What can hang from each mark
V: G
H: B
B: A H L M
M: E
A: E
L: B
N: E
Z: N V
E: A H M

Known rows, with every way that one mark hangs from another
(A (E H M)): [-10,-16,10,0,12,10,3,-4,-15,12,-6,1,-11,3,16,2,19,10,-1,-2,0,6,-2,1,8,-5,-7]
(Z V): [-6,7,-6,-1,-6,-7,2,-1,0,2,3,-2,9,3,-1,0,-2,2,-2,3,0,-3,4,3,0,4,0]
(B A): [-7,1,-6,-2,1,0,3,1,-5,-7,-3,-1,8,3,0,1,3,-5,0,-2,0,1,0,-4,3,2,4]
(Z (N E) (V G)): [-10,10,-1,0,-3,-21,5,-4,4,0,8,-4,21,-8,12,-2,-2,6,7,-4,-1,2,2,-3,4,4,4]
(L B): [-1,-1,-10,4,1,8,0,1,-6,-8,-3,-2,4,-2,4,-6,-4,2,-1,1,2,0,3,1,-1,4,8]
(H B): [-3,-3,-2,4,4,-3,5,-1,-1,9,2,0,-1,3,-2,-3,-1,0,-2,-1,3,3,4,1,3,2,5]
(N (E A M)): [-11,-11,17,1,16,1,3,0,-5,-2,-3,4,-11,-5,12,-9,21,19,4,-10,3,7,-12,-3,9,0,-7]
(N (E A H)): [-12,-13,14,-1,12,-1,2,0,-10,-8,-6,5,-8,-7,10,-5,18,15,4,-10,0,4,-9,-2,9,-1,-5]
(B (M E)): [-9,8,-5,5,3,-2,2,0,-11,4,-8,3,17,4,4,0,7,-7,3,2,1,-3,4,-5,1,-1,4]
(B L): [-2,-9,-8,-1,2,-2,0,-1,-5,-1,3,3,2,-1,9,-2,-4,1,-2,3,1,5,7,1,-2,-2,2]
(L (B A H (M E))): [-20,7,-19,3,4,4,6,1,-30,-17,-20,1,39,6,12,-5,6,-12,2,1,3,-3,13,-9,6,12,20]
(N (E A H M)): [-16,-19,21,-1,18,3,3,-2,-12,-4,-7,6,-15,-6,11,-7,27,21,2,-12,3,7,-13,-3,12,-3,-9]
(M (E A)): [-13,-3,2,2,4,-3,5,-1,-7,4,-4,2,3,0,3,-1,12,4,4,-1,-3,0,-2,0,4,-3,-7]
(Z (N (E M)) (V G)): [-14,4,7,2,3,-14,7,-6,1,4,7,-1,15,-6,14,-4,6,13,6,-4,1,4,-1,-4,6,3,1]
(B A M): [-11,5,-11,0,3,-1,3,2,-11,-10,-11,2,16,8,2,1,7,-11,0,-2,2,-2,2,-9,3,6,9]
(M E): [-5,4,0,2,-1,-1,2,-2,-4,6,-1,0,8,1,1,0,4,-2,2,2,-1,0,2,1,1,-4,-1]
(Z (N (E H))): [-5,-4,7,0,10,-5,2,-1,-1,-8,-5,1,-2,-10,8,-3,6,7,4,-10,0,5,-7,-6,6,-3,2]
(N (E H M)): [-7,-11,20,1,12,5,1,-3,-10,-1,-4,4,-9,-4,10,-5,19,17,1,-10,4,8,-9,-2,8,-3,-2]
(M (E A (H (B L)))): [-23,-23,-2,4,13,-7,11,-4,-20,10,-4,5,3,0,10,-3,15,7,0,0,2,9,9,2,9,-7,-1]
(N (E H)): [-5,-7,12,0,7,1,-1,-1,-7,-5,-3,2,-4,-6,7,-3,9,10,1,-9,2,4,-6,-1,5,-3,1]
(N (E A (H B))): [-16,-18,12,3,15,-5,7,-1,-10,1,-4,4,-7,-5,7,-6,18,14,1,-11,4,7,-5,-1,12,-1,-1]
(B H M): [-7,2,-4,-1,2,-2,0,2,-16,-8,-11,4,16,5,7,0,3,-6,0,1,4,-4,6,-7,4,8,10]
(A E): [-1,-3,-1,1,4,2,0,0,-4,9,-1,-1,-1,1,12,2,5,2,0,1,-2,1,1,2,2,-1,-3]
(H (B L M)): [-9,-9,-14,6,8,-8,5,0,-13,1,-2,5,11,6,10,-6,-2,-4,-4,3,8,6,14,-3,4,2,13]
(B L M): [-6,-5,-11,2,5,-4,0,1,-11,-7,-4,5,13,3,12,-3,-1,-4,-1,3,5,3,9,-4,0,1,9]
(E M): [-3,-5,7,1,6,5,1,-2,-3,4,-2,2,-5,1,2,-2,9,7,-1,-2,2,4,-2,0,3,-1,-3]
(Z (N (E A)) (V G)): [-19,3,1,-1,2,-23,7,-3,1,-3,5,-2,16,-10,13,-4,5,11,9,-5,-2,1,-3,-4,8,5,-2]

Rows
[-17,-20,14,-2,13,4,6,-3,-12,2,-8,4,-16,0,5,-1,22,15,0,-5,0,5,-6,-1,11,-3,-11]	(E A H M)
[-13,-23,10,4,20,0,7,-3,-17,5,-1,6,-5,-3,17,-9,13,17,-2,-8,8,16,3,0,10,-4,5]	(N (E (H (B L)) M))
[-19,-22,20,3,22,0,8,-2,-13,5,-5,4,-15,-3,9,-9,27,22,1,-13,6,11,-8,-1,15,-2,-4]	(N (E A (H B) M))
[-22,-9,-9,0,9,-10,6,1,-27,-6,-12,8,23,4,19,-5,11,-3,3,4,2,1,12,-6,7,3,6]	(B H L (M (E A)))
[-25,-16,-7,1,11,-5,6,-2,-25,-2,-11,8,9,3,16,-2,16,3,2,1,1,3,7,-4,6,-6,0]	(B L (M (E A H)))
[-20,-14,-14,-1,11,0,5,0,-29,-5,-11,5,16,9,24,2,11,-5,-2,0,2,5,10,-6,7,-1,7]	(B (A (E H)) L M)
[-18,-11,7,0,7,-1,6,-3,-15,4,-7,3,-2,-1,4,1,18,7,3,-3,-4,1,-2,1,7,-5,-9]	(M (E A H))
[-20,-3,-4,8,11,-8,9,0,-13,9,-8,4,11,6,1,-4,14,-3,2,0,4,1,6,-4,8,1,4]	(H (B (M (E A))))
[-16,-8,-8,3,6,-4,4,-3,-24,0,-9,6,16,4,13,0,8,-2,0,2,3,3,10,-3,3,-7,6]	(B L (M (E H)))
[-16,-5,-17,-3,5,-6,4,2,-26,-18,-13,5,29,7,16,-2,2,-13,-1,3,5,2,13,-9,5,8,16]	(B A H L M)
[-20,-16,0,4,14,-6,9,0,-16,2,-11,3,1,5,2,-3,15,3,-1,-4,4,1,3,-5,11,2,2]	(E A (H (B M)))
[-15,-1,-12,5,11,0,9,1,-16,6,-9,1,18,12,12,-1,10,-9,-2,-1,3,2,9,-6,9,5,12]	(H (B (A E) M))
[-15,-17,-9,-3,8,1,5,-1,-23,0,-6,3,7,4,21,2,10,1,-2,0,-2,8,8,-1,6,-4,2]	(B (A (E H)) L)
[-6,10,-3,1,1,-12,3,-1,8,-6,2,-3,12,-8,6,-4,0,6,3,-5,0,2,-2,-4,2,4,4]	(Z (N E) V)
[-8,2,-14,3,3,6,0,2,-21,-16,-15,2,21,3,11,-5,-2,-5,-1,2,6,-4,11,-5,4,13,17]	(L (B H M))
[-11,-1,-14,-1,2,6,4,2,-20,-19,-12,-1,21,1,8,-4,-1,-5,0,-1,3,-2,9,-4,5,12,15]	(L (B A H))
[-13,-9,-3,5,9,-3,6,-1,-14,4,-10,2,6,7,1,-1,7,-3,-3,-3,6,1,7,-4,7,2,9]	(E (H (B M)))
[-16,-7,-19,4,10,-9,9,1,-18,-4,-7,4,20,9,9,-5,1,-10,-4,1,7,6,14,-7,6,3,17]	(H (B A L M))
[-15,-28,3,4,19,4,8,-5,-21,19,-2,4,-7,5,22,-3,14,12,-5,0,4,15,10,3,10,-6,0]	(A (E (H (B L)) M))
[-11,10,-8,0,-9,-22,6,-5,3,4,7,-5,20,-2,6,3,-7,-1,4,4,-3,-2,7,-1,1,3,2]	(Z N (V G))
[-13,-25,2,3,14,0,8,-4,-16,10,-2,4,-5,3,10,-4,9,10,-6,-1,6,13,9,1,8,-5,3]	(E (H (B L)) M)
[-11,-2,-5,-4,4,3,4,1,-18,-3,-9,0,17,5,16,3,8,-6,1,0,-3,1,6,-4,8,7,5]	(B (A E) H)
[-10,-15,17,6,17,3,6,-3,-10,8,-3,4,-8,-2,7,-7,18,16,-1,-11,6,10,-5,-1,12,-1,2]	(N (E (H B) M))
[-20,-6,-3,4,6,-2,11,-3,-17,8,-7,0,13,6,-1,1,13,-4,-1,-4,0,4,7,-1,9,-4,5]	(M (E (H (B A))))
[-17,-8,-18,-3,9,-3,4,2,-32,-9,-13,4,30,8,28,-1,6,-10,0,4,2,3,15,-8,7,8,14]	(B (A E) H L M)
[-21,-14,5,4,10,-5,11,-4,-14,13,-6,2,0,2,0,-2,18,6,2,-3,0,4,2,2,10,-5,-5]	(M (E A (H B)))
[-19,5,-12,7,7,-5,10,0,-16,3,-10,1,27,10,1,-2,9,-13,1,-1,4,1,10,-7,7,2,13]	(H (B A (M E)))
[-13,-7,-9,3,12,16,6,-1,-19,-1,-9,-2,5,4,19,-5,12,6,-1,-2,2,6,3,-1,6,5,5]	(L (B (A (E M))))
[-13,4,-19,5,4,7,3,3,-17,-18,-13,1,20,5,5,-6,2,-8,-1,-2,4,-2,6,-8,3,10,16]	(L (B A M))
[-14,6,-14,5,3,5,2,1,-25,-10,-16,1,31,3,12,-6,2,-6,2,3,5,-4,13,-5,4,9,17]	(L (B H (M E)))
[-21,-3,-20,7,10,-8,11,-1,-22,1,-7,5,29,10,11,-4,5,-11,-1,1,5,6,16,-6,6,1,16]	(H (B A L (M E)))
[-22,-15,-10,3,8,-5,11,-4,-23,5,-4,4,15,5,9,-2,8,-3,-2,-1,1,10,14,-1,8,-6,8]	(M (E (H (B A L))))
[-17,-17,-3,1,14,-6,8,-1,-19,-5,-3,4,10,-1,13,-7,9,5,-2,-9,5,13,6,-3,10,-1,11]	(N (E (H (B A L))))
